What can hang from each mark:
q_118: q_829
q_332: q_359
q_896: q_359
q_359: q_327 q_332 q_811 q_981
q_327: q_359
q_307: q_829
q_829: q_981
q_981: q_359 q_829

Each row was made from one small tree. The marks that hang from a mark follow it in brackets, in the order of their numbers. Every link used is in the known rows. Write each row's tree.
Known rows:
q_981[q_359[q_327 q_811] q_829]: [ 12 -24  -8   2  -3  20  -3   9 -10 -40   4 -21 -13 -11  -8]
q_359[q_327 q_332 q_811 q_981[q_829]]: [  3 -58  14  14 -14  23 -53  25  -3 -35   4 -55 -26  -2   7]
q_829[q_981[q_359]]: [  0  -4   4  -3   0   6   5   9  -5  -3   8  14  -9 -15  -2]
q_896[q_359[q_327 q_332 q_811]]: [ -1 -19   4  28 -16   7  -9   7  20 -27   7 -33  -9  -7   2]
q_327[q_359[q_332 q_811 q_981[q_829]]]: [ 20 -11  -1  19  -6  16 -23  10   0 -29   8 -27 -15  -6  -3]
q_327[q_359]: [ 14  18 -10   7   5   4   3  -3   2 -12   4  -1  -4 -10  -6]
q_118[q_829[q_981[q_359]]]: [ -3  -4   0  -6  15   5  -4   2  -9 -11   9  -3  -7 -17   9]
q_981[q_359[q_327 q_332 q_811] q_829]: [ 11 -30  -1   4 -16  23 -15  11  -6 -52   7 -32 -15  -7  -5]
q_896[q_359[q_332 q_811 q_981]]: [  8 -18   7  33 -10   9  -9  10  18 -15   7 -27  -5  -5  -1]
q_359[q_332 q_981[q_829]]: [ 20 -31  10  -4  -3  16 -32  12   0 -11   1 -30 -12  -2   2]
q_981[q_359]: [  3   5  -3   4  -3  10  10   1  -2 -21   4   2   2  -8 -12]
q_981[q_829]: [ 21 -11  -7 -14   7   5   2  -1  -6  -2  -3  -5  -5  -3   0]
q_896[q_359[q_327 q_332 q_811 q_981]]: [  4 -30   9  30 -10  12 -20  14  18 -22   6 -40 -12 -11   1]
q_307[q_829[q_981[q_359[q_327 q_332]]]]: [ 10  -9  -5  -8  -4  14 -10   5  -7 -20  -3 -11  -9 -13  13]
q_332[q_359]: [ 9 15 -6  8 -2  6  6  0  0 -7 -6 12 -5  1 -3]
q_327[q_359[q_332]]: [ 13  12  -3   9  -8   7  -9  -1   7 -24   7 -12  -6  -5  -4]

Which tree is each row?
[  9 -42  13  18 -15  18 -38  19  -3 -25   5 -36 -16   6   5] : q_359[q_332 q_811 q_981[q_829]]
[-11 -42  11  20   0  15 -37  23  -6 -16   2 -35 -19  -7   3] : q_359[q_327 q_811 q_981]
[ 19 -13  -4   1   9  18 -16  11  -5 -10  -9 -11 -19 -11  -3] : q_332[q_359[q_327 q_981[q_829]]]
[ -5  -9   5   7  -6   6   2  12  -6  -9   9  11 -11 -11  -1] : q_829[q_981[q_359[q_811]]]
[ 14 -35   5  23  -6  15 -19  13  15 -23   5 -43 -15 -13   1] : q_896[q_359[q_327 q_332 q_811 q_981[q_829]]]
[ 15  -8  -4  18   1  15  -9  11  -7 -13  -5  -2 -15   0  -2] : q_332[q_359[q_811 q_981[q_829]]]
[  5  -3   0  25  -3  13 -10  12  -4 -12  -4   0 -12   1  -2] : q_332[q_359[q_811 q_981]]
[ 23 -11  -5  -8  -8  18   0   2  -3 -36   5 -14  -6  -6  -9] : q_981[q_359[q_332] q_829]
[-18 -35  13  21 -29  11 -38  15   3 -40   8 -41 -17   6   8] : q_359[q_327 q_332 q_811]
[  5 -24   2  28   3  10  -8  12  13 -11   3 -29 -10 -16  -2] : q_896[q_359[q_327 q_811 q_981]]
[-10 -19   6  18 -23  18 -16  12   1 -50  10 -26 -10  -4  -6] : q_981[q_359[q_327 q_332 q_811]]
[-12 -50  20  23 -19  19 -55  26   1 -33   7 -51 -22   0   7] : q_359[q_327 q_332 q_811 q_981]
[  9  -5   3  26  -9  14 -24  10   3 -28   9 -24 -13  -4  -3] : q_327[q_359[q_332 q_811 q_981]]
[ 10  -6  -8  -9   1  12  -4   4  -9 -15  -4  -6  -8 -15  12] : q_307[q_829[q_981[q_359[q_327]]]]
[ -8 -17   6   5  -5   9  -6  15  -6 -14   9   2 -16 -15   0] : q_829[q_981[q_359[q_327 q_811]]]
[ 10   0  -3  24   4  10 -12   8  -2 -17   6 -13 -10  -9  -6] : q_327[q_359[q_811 q_981]]
[ 28  -4  -2   4   3  15 -19   5   3 -20   5 -22 -12 -11  -5] : q_327[q_359[q_332 q_981[q_829]]]
[ -3 -16   9  -3  -8  11 -12  14  -1 -16   9  -2 -15 -15   0] : q_829[q_981[q_359[q_327 q_332]]]
[ 20  -5  -7  17   7  13 -11   8  -5 -18   4 -16 -13 -11  -5] : q_327[q_359[q_811 q_981[q_829]]]
[ 14 -47  12  -8  -2  21 -48  18   0 -21   1 -48 -22 -10   4] : q_359[q_327 q_332 q_981[q_829]]
